Every row comes from one small tree of marks. The marks that hang from a mark follow it in brackets, in the order of their numbers. Every link used is in the known rows. Which tree was each row made from?
Known rows
Q_644(Q_762(Q_197(Q_368 Q_418(Q_355 Q_912)))): [ -3 -45   1 -34  31 -23   9 -30  19 -19   7 -22   2  17  37  -9 -19 -24
  16  17]
Q_644(Q_762(Q_197(Q_368 Q_418(Q_355 Q_912(Q_888))))): [ -1 -38  -7 -35  31 -13  12 -28  16 -18   6 -22  13  10  21  -1 -18 -17
  18  25]
Q_197(Q_368 Q_418(Q_355 Q_912)): [-12 -37   1 -19  11 -21   9 -30  18 -17   3 -14  -2   6  14   2 -17 -33
   8  20]
Q_644(Q_762): [ -5 -21 -26 -26  30 -42 -45 -26  -4 -37  14 -12  35  39  33 -19 -21   3
   8  45]
Q_912(Q_418(Q_197(Q_368) Q_355) Q_888): [ -7 -27  -9 -14  17  -3   5 -28   5 -12  -3 -17  44  -4 -27  12 -15 -26
   6  40]
Q_912(Q_418(Q_355)): [ -1 -20 -18 -14  10 -21 -28 -23  -8 -21  -5  -4  38  17  -6  -4 -12 -15
   0  51]
Q_418(Q_197(Q_368) Q_912): [-16 -33  -2 -17  29 -33  -5 -30  21 -18  10 -15  18   8  11 -10 -17 -38
  21  21]
Q_912(Q_418 Q_888): [  1 -15 -41 -20   8 -21 -39 -31 -13 -29   4  -8  57  11 -21   0 -11   4
  11  57]
Q_888(Q_912(Q_418(Q_197(Q_368)))): [ -2 -30 -15 -15  14 -16 -13 -40  -1 -21   5 -21  46  12 -17   0 -12 -18
  18  46]
Q_762(Q_197(Q_418(Q_355 Q_912)) Q_644): [  2 -49 -15 -41  22 -30  14 -15  13 -18  -7  -8  -6   2  29  -5 -11 -44
  18  45]
Q_644(Q_762(Q_197(Q_418))): [ -1 -41 -20 -40  27 -39 -18 -37   6 -34  17 -21  17  28  47 -13 -21  -7
   9  32]
Q_912(Q_418): [ -3 -23 -29 -17   9 -34 -43 -33 -10 -30   6  -8  43  21   0 -10 -13  -5
   8  46]
Q_585(Q_888(Q_912(Q_418(Q_355)))): [  5 -20 -18  -9  21 -11 -43 -28  -9 -15   6  -3  48   8 -18  -1  -1 -16
   5  78]
Q_418(Q_197(Q_368) Q_355 Q_912(Q_888)): [-10 -23   1 -16  33  -7  16 -16  19  -8  -3 -14  24  -6 -15   4 -15 -42
  13  36]
Q_762(Q_197(Q_368 Q_418(Q_355 Q_912(Q_888))) Q_644): [ -3 -52 -14 -41  20 -19  29 -23  23 -12   2 -18   0 -12  16   5 -12 -43
  29  33]
Q_355(Q_418(Q_912)): [ -5 -10 -14 -18  18 -42 -33 -31   3 -23  12   3  31  35   2 -10 -14  -5
  23  42]
Q_585(Q_888(Q_912(Q_418(Q_197 Q_355)))): [  3 -25  -9  -9  27  -8 -28 -28  -4 -12   1  -7  48   3 -19   1  -2 -28
   4  75]
Q_585(Q_888(Q_912(Q_418(Q_197(Q_368) Q_355)))): [ -2 -31  -2  -7  26  -6 -19 -34   6  -9  10 -14  41  -2 -18   5  -5 -32
  10  59]

Write each row's tree
[ -9 -52 -25 -39  26 -45  -8 -32  21 -24  26 -24  11   3  40  -8 -18 -34
  32  30]
Q_762(Q_197(Q_368) Q_644)
[-11 -18  -3 -17  26 -27  -1 -38  17 -14  15 -10  34  16 -15   4 -16 -18
  29  29]
Q_355(Q_418(Q_197(Q_368) Q_912(Q_888)))
[  5 -21 -11 -14  17  -4  -9 -25  -9 -18 -12 -10  46  12 -24   1  -8 -22
   2  67]
Q_888(Q_912(Q_418(Q_197 Q_355)))
[-10 -35   3 -12  18 -16   0 -30   8 -13  -1 -16  30   4  -6   4 -17 -34
   3  30]
Q_912(Q_418(Q_197(Q_368) Q_355))
[ -8 -17  -2 -18  26 -39 -16 -31   9 -19   7  -1  28  28  -1  -7 -14 -20
  21  38]
Q_355(Q_418(Q_197 Q_912))
[ -5 -46  -2 -35  29 -26   6 -38  17 -23  17 -28   7  19  44  -3 -24 -20
   8  18]
Q_644(Q_762(Q_197(Q_368 Q_418(Q_355))))
[ -4 -23 -29 -26   8 -27 -16 -29   1 -27   0  -6  22  11   2  -2 -12 -10
  11  44]
Q_197(Q_418(Q_912(Q_888)))
[ -1  -7 -21 -18  24 -13 -15  -7   1 -18  -8   1  32   7 -13  -4 -11 -18
   8  60]
Q_418(Q_355 Q_912(Q_888))
[  0 -51 -18 -45  18 -33  10 -22  11 -23   4 -14  -2   2  38  -1 -13 -40
   9  46]
Q_762(Q_197(Q_418(Q_355)) Q_644)
[-14 -23   7 -16  25 -37  -5 -39  19 -15  16 -10  24  23   1  -3 -18 -25
  27  20]
Q_355(Q_418(Q_197(Q_368) Q_912))
[-12 -38 -10 -15  15 -30 -15 -41   7 -20   9 -20  36   9   0  -2 -16 -24
  12  25]
Q_912(Q_418(Q_197(Q_368)))
[ -8 -30 -21 -17  14 -16 -11 -39   4 -20   7 -20  50   0 -21   7 -15 -16
  15  35]
Q_912(Q_418(Q_197(Q_368)) Q_888)
[ -4 -14  -8 -17  33  -9   5  -8   7 -13 -14  -3  32   0 -17  -2 -11 -36
   5  54]
Q_418(Q_197 Q_355 Q_912(Q_888))
[-16 -27   2 -18  23 -41 -10 -49  17 -20  28 -17  27  25  10   2 -21 -20
  17  22]
Q_355(Q_418(Q_197(Q_368)))
